Each row comes from the steps of one path. Every step used is in the known rows, and no mark comes twice. Write the path behind each row, first mark first.
Known rows:
karekez-refa-biruzad-mazumo-gunev: [-0.36,3.16,0.69,0.52,-1.56,-1.20,0.15,0.97,3.14,-3.39,-2.57,1.54,1.78,3.02,0.43,2.56,-2.11,-0.35,1.00,-0.58,0.67,-2.45]
biruzad-mazumo-gunev-zana: [2.77,1.44,-0.21,-0.61,0.03,-1.03,-0.01,0.24,2.37,-2.38,-2.89,-0.72,1.43,1.51,-0.08,2.07,1.25,-1.44,0.75,-0.25,-0.52,0.75]
karekez-refa-gunev-zana-biruzad: [-1.13,-1.71,4.82,-1.29,0.44,-0.10,-4.31,-0.48,-2.43,-4.37,-2.16,0.42,-1.25,-3.24,0.89,1.21,-3.58,-1.05,-1.41,0.39,0.19,-0.03]
zana-mafa-refa-biruzad-mazumo: [-0.50,3.57,-3.39,0.60,-0.25,-0.72,2.90,-0.99,0.89,2.86,-1.85,2.64,-1.72,0.81,-0.93,0.47,-0.14,0.48,3.02,1.08,1.07,-2.22]
karekez-refa-mafa-zana-biruzad: [-1.77,-3.12,-1.24,0.89,-1.56,0.21,1.54,1.27,-0.02,1.21,-3.19,2.35,-1.51,-0.86,2.71,1.27,-3.79,-0.84,-0.03,1.20,0.32,-1.05]
mafa-refa-biruzad: [-0.77,1.12,-2.52,-0.31,-1.35,0.35,2.66,-1.67,1.03,-1.03,-2.30,1.30,-1.99,0.35,1.88,1.24,-1.72,0.28,-0.23,1.88,0.95,-3.42]
mafa-zana-biruzad-mazumo: [0.46,-2.85,-1.77,0.50,0.71,-0.83,7.07,1.63,0.11,3.07,-2.29,4.26,0.34,-1.63,0.41,-0.19,-3.16,-0.80,1.33,0.94,-0.91,-0.96]
biruzad-mazumo-gunev-zana-mafa: [1.67,2.74,-1.30,0.31,0.15,-1.26,-1.25,0.44,1.48,0.31,-2.47,-0.44,0.73,1.54,-0.87,1.80,2.24,-1.21,2.38,-0.87,-0.67,1.51]
gunev-zana: [1.35,-0.81,0.37,-0.67,-0.39,-0.77,-1.61,-1.11,0.41,-1.71,-1.69,-3.19,-1.30,-1.11,1.31,1.73,-1.04,-1.20,-0.89,1.06,-0.69,0.23]
zana-biruzad-mazumo-gunev: [1.04,-0.01,-0.53,-0.02,0.63,-0.64,4.79,1.24,1.06,-0.80,-2.90,4.08,0.79,1.10,0.30,0.75,0.59,-1.21,0.83,-0.50,-0.58,-0.36]
gunev-zana-biruzad-mazumo: [1.64,0.60,-0.36,-1.17,1.62,-0.19,1.30,0.72,-0.23,1.46,-2.60,0.81,-0.50,-2.17,-0.81,1.03,-2.09,-1.50,0.45,0.44,-0.98,0.66]
gunev-zana-mafa: [0.51,0.34,-0.71,0.26,-0.12,-0.95,-2.86,-0.94,-0.34,1.16,-1.11,-2.98,-2.07,-1.30,0.65,1.37,-0.43,-1.04,0.62,0.45,-0.90,1.06]
biruzad-mazumo-mafa-zana: [2.97,-2.48,-2.49,0.81,-0.10,-2.53,4.44,1.87,2.56,2.45,-1.33,3.63,0.94,-1.12,0.07,0.74,-4.29,-0.68,0.12,1.24,-0.85,-2.67]
gunev-zana-biruzad: [0.77,-0.70,-0.56,-1.22,0.73,0.63,-0.48,0.07,-0.92,0.31,-2.46,0.03,-1.53,-2.48,1.26,1.35,-2.91,-1.47,-1.33,0.75,-1.06,0.37]
gunev-zana-mafa-refa-biruzad: [-0.36,3.97,-4.18,-0.71,-0.69,0.99,-2.38,-1.44,0.08,1.95,-2.57,-0.33,-2.47,-0.39,0.58,1.76,-1.27,0.10,0.75,1.18,0.54,-1.14]
karekez-refa-gunev-zana: [-0.51,-2.24,5.94,-0.69,-0.67,-1.52,-5.70,-1.69,-1.17,-6.48,-1.36,-2.71,-1.01,-1.77,0.83,1.63,-2.29,-0.78,-1.05,0.72,0.52,-0.35]
biruzad-mazumo: [1.01,-1.02,1.13,0.58,0.01,-2.43,3.73,-0.57,1.14,-0.93,-0.90,-0.34,-0.56,-0.20,-0.23,0.53,-0.07,-0.92,1.34,0.96,-0.39,-0.80]
zana-biruzad-mazumo-mafa-refa-gunev: [1.74,-1.31,0.26,-1.25,1.69,-1.04,3.51,-0.06,-0.83,-0.77,-2.13,7.74,-1.47,-2.60,-1.26,-0.59,-1.86,-0.34,-0.44,1.46,0.87,-3.50]
refa-mafa-zana: [0.35,-3.54,-2.34,1.42,-2.02,-1.07,2.75,0.48,1.85,0.55,-2.08,-0.47,-2.06,0.60,2.83,1.21,-1.39,-0.79,0.74,2.75,-0.39,-0.41]
karekez-refa-gunev-zana-biruzad-mazumo: [-0.40,-0.54,5.07,-1.25,1.27,-0.95,-2.57,0.12,-1.65,-3.12,-2.28,1.35,-0.35,-2.73,-1.32,0.91,-3.04,-1.12,0.37,0.07,0.50,0.16]
mafa-refa-karekez: [-1.95,-0.89,2.84,0.13,-0.21,-1.04,3.13,-2.10,-1.79,-0.82,-2.73,-0.23,-2.40,-0.89,2.68,0.42,1.45,-0.20,-0.42,0.63,1.75,-1.84]
zana-biruzad-mazumo-mafa: [2.49,-0.55,-1.39,-0.21,1.41,-1.45,3.37,2.04,1.00,2.55,-1.62,5.01,-0.38,-2.08,-0.62,0.44,-3.76,-1.21,-0.83,0.63,-1.00,-2.29]
karekez-refa-mafa-zana: [-1.22,-3.21,-0.24,1.50,-2.60,-1.18,0.46,0.15,1.32,-0.39,-2.44,-0.60,-1.41,0.22,2.82,1.83,-2.60,-0.82,0.36,1.59,0.65,-1.28]

Which path is each row?
[0.11,5.19,-4.91,-0.74,-1.21,1.36,-2.77,-0.91,1.38,0.13,-3.72,1.03,-0.87,2.14,1.12,2.45,0.36,0.03,0.61,0.13,0.68,-0.92]	mazumo-gunev-zana-mafa-refa-biruzad
[-1.43,-3.70,6.39,0.52,-1.09,-2.43,-1.74,-1.80,-1.11,-6.55,-0.54,-0.89,-1.51,-0.86,1.49,0.75,-1.59,-0.42,-0.58,0.88,0.93,-1.75]	karekez-refa-gunev
[2.79,0.31,-4.47,0.76,-0.61,-1.75,3.03,2.92,3.75,2.89,-1.28,4.05,1.10,-0.45,0.04,1.50,-7.04,-0.13,0.13,2.01,-0.89,-3.70]	refa-biruzad-mazumo-mafa-zana
[0.26,-1.10,2.53,0.10,0.13,-1.61,-4.62,-1.22,-1.45,-2.10,-0.50,-2.38,-2.56,-1.62,0.03,0.78,0.04,-0.71,0.65,1.34,-0.53,1.48]	refa-gunev-zana-mafa
[1.03,0.54,-1.37,-1.22,0.19,0.96,-0.74,0.64,0.34,-1.90,-3.60,1.35,0.06,0.04,1.90,1.90,-0.88,-1.55,-1.38,-0.37,-1.06,0.64]	mazumo-gunev-zana-biruzad
[0.92,1.04,-2.26,0.78,-1.27,-1.81,0.95,2.79,3.31,1.61,-1.71,3.90,1.76,-0.65,0.14,1.93,-8.33,-0.03,-0.25,0.78,0.09,-4.47]	karekez-refa-biruzad-mazumo-mafa-zana
[1.99,0.25,-2.84,-1.14,1.43,-0.45,5.08,0.41,0.25,2.69,-2.71,7.01,-1.03,-2.34,-0.54,0.02,-2.21,-0.70,-0.65,0.57,0.41,-3.69]	zana-biruzad-mazumo-mafa-refa
[0.11,2.09,-2.94,-0.62,-0.71,0.58,-1.21,-1.92,0.15,-0.17,-3.63,0.77,-1.02,1.29,1.41,1.71,3.24,-0.60,0.70,-0.59,0.61,-0.07]	mazumo-gunev-zana-mafa-refa
[0.78,-1.09,0.20,0.05,1.13,-1.13,5.04,0.64,-0.21,1.11,-1.68,2.63,-0.68,-1.34,-0.16,0.08,-1.43,-1.13,0.93,0.62,-0.61,-0.64]	zana-biruzad-mazumo
[0.79,1.78,-0.91,0.59,-0.45,-1.58,2.55,0.51,2.34,-0.35,-1.01,0.07,-0.54,0.58,-0.41,1.35,-2.77,-0.31,1.47,1.64,-0.43,-1.58]	refa-biruzad-mazumo
[0.41,-1.72,2.13,-1.52,-0.15,-0.18,-1.37,-3.08,-1.35,-4.68,-2.34,-0.29,-2.31,-1.79,0.81,0.81,0.62,-0.38,-0.73,1.92,0.93,-0.83]	mafa-refa-gunev-zana
[-1.65,2.41,-3.62,0.50,-1.14,0.12,1.14,-1.50,0.29,1.88,-1.81,1.60,-2.89,0.27,1.21,0.87,-0.53,0.42,1.17,1.33,0.80,-2.58]	zana-mafa-refa-biruzad
[1.54,-3.81,-3.65,0.17,0.12,-0.39,3.32,2.44,0.61,3.17,-1.96,5.61,-0.18,-2.77,2.07,0.44,-6.13,-0.76,-2.11,1.18,-1.31,-2.87]	mazumo-mafa-zana-biruzad
[2.21,4.39,-2.27,-0.63,-0.57,-0.21,-1.03,1.18,3.61,-2.16,-3.03,-0.28,1.50,2.54,-0.19,2.95,-1.53,-0.70,0.78,0.56,-0.67,-0.13]	refa-biruzad-mazumo-gunev-zana
[0.46,5.45,-3.85,-0.62,0.12,0.12,-0.71,-0.71,0.86,3.22,-2.69,0.63,-1.44,-0.13,-1.58,1.46,-0.69,0.06,2.49,0.90,0.67,-1.02]	gunev-zana-mafa-refa-biruzad-mazumo
[2.85,1.80,-3.63,-2.29,1.90,0.51,1.49,0.54,0.11,2.97,-3.58,5.19,-0.60,-2.88,-1.19,0.99,-2.91,-0.95,-1.20,0.42,0.21,-2.24]	gunev-zana-biruzad-mazumo-mafa-refa
[-1.29,-1.98,1.56,0.44,-0.35,-1.41,0.84,-2.90,-2.02,-2.08,-0.90,1.68,-3.59,-0.81,0.60,-0.52,2.26,0.16,1.38,1.46,1.23,-1.29]	zana-mafa-refa-gunev
[-0.10,-1.42,1.29,-2.23,0.99,1.11,-0.22,-1.86,-2.60,-2.59,-3.10,2.54,-2.52,-2.94,0.79,0.23,-0.72,-0.60,-1.09,1.65,0.82,-0.69]	mafa-refa-gunev-zana-biruzad
[-1.30,-0.65,-1.78,0.56,-0.68,-0.73,2.47,-2.57,-1.00,1.34,-1.60,1.00,-2.85,-0.66,1.19,0.09,2.02,-0.22,1.16,0.49,0.84,-1.71]	zana-mafa-refa
[-2.52,0.33,1.60,1.01,-0.07,-1.28,1.70,-1.95,-2.75,1.85,-2.23,0.26,-3.24,-0.88,1.93,-0.03,2.26,0.07,1.08,0.14,1.58,-1.10]	zana-mafa-refa-karekez
[1.31,5.92,-3.30,0.18,-0.26,-0.48,-2.61,1.34,2.82,0.96,-2.60,-0.08,0.65,2.56,-0.95,2.62,-0.39,-0.65,2.35,-0.11,-0.70,0.75]	refa-biruzad-mazumo-gunev-zana-mafa
[3.43,1.12,-1.94,-1.44,1.85,-0.50,-0.60,2.24,0.88,2.69,-2.22,3.11,-0.16,-2.87,-1.29,1.25,-4.56,-1.51,-1.25,0.42,-1.19,-0.91]	gunev-zana-biruzad-mazumo-mafa
[-0.89,-1.17,1.74,0.97,-2.17,-1.40,-1.73,-0.83,1.02,-2.53,-1.84,-2.44,-2.48,0.66,2.08,1.99,-0.63,-0.96,0.15,1.25,0.75,-0.93]	karekez-refa-mafa
[-0.51,-4.31,-2.02,0.44,-0.19,0.02,5.13,0.91,-0.54,1.91,-2.12,3.44,-0.72,-1.74,2.63,0.21,-3.79,-0.76,-0.41,1.18,-0.98,-1.14]	mafa-zana-biruzad
[0.83,1.72,-1.65,0.22,-0.70,-0.43,-3.00,-0.29,0.87,-0.45,-2.25,-1.52,-0.54,1.27,1.08,2.18,1.56,-1.10,0.58,-0.51,-0.74,1.26]	mazumo-gunev-zana-mafa
[-1.26,-0.69,4.80,0.14,-0.51,-1.69,-6.76,-1.44,-1.87,-3.40,-0.90,-2.35,-1.78,-1.97,0.13,1.29,-1.23,-0.65,0.44,0.16,0.33,0.57]	karekez-refa-gunev-zana-mafa
[-0.26,-3.51,-3.37,0.80,-0.98,0.44,3.88,1.31,0.56,2.47,-2.85,2.22,-2.26,-0.69,2.69,0.76,-2.60,-1.04,0.39,2.46,-0.66,-0.16]	refa-mafa-zana-biruzad
[2.73,2.22,-2.31,0.24,-0.16,-1.98,0.96,1.85,3.49,1.12,-0.79,2.48,-0.12,-0.13,-0.76,1.60,-5.14,-0.40,-0.24,1.63,-0.71,-3.32]	refa-biruzad-mazumo-mafa
[1.66,0.19,-0.50,-0.67,-0.90,-0.26,-1.69,-0.37,1.57,-3.51,-2.72,-1.61,0.27,1.21,1.91,2.46,0.45,-1.37,-1.01,-0.02,-0.68,0.48]	mazumo-gunev-zana
[0.65,4.95,0.10,-0.60,-1.06,-0.40,-3.59,1.16,2.94,-3.13,-3.39,-0.18,2.17,2.12,-0.27,3.45,-3.02,-0.72,0.59,-0.68,0.31,-0.98]	karekez-refa-biruzad-mazumo-gunev-zana
[-0.16,4.77,-4.17,0.52,-0.79,-0.23,2.77,-0.44,2.17,0.99,-2.97,4.00,-0.20,3.15,-0.27,1.23,1.68,0.31,3.02,0.03,1.06,-2.04]	zana-mafa-refa-biruzad-mazumo-gunev
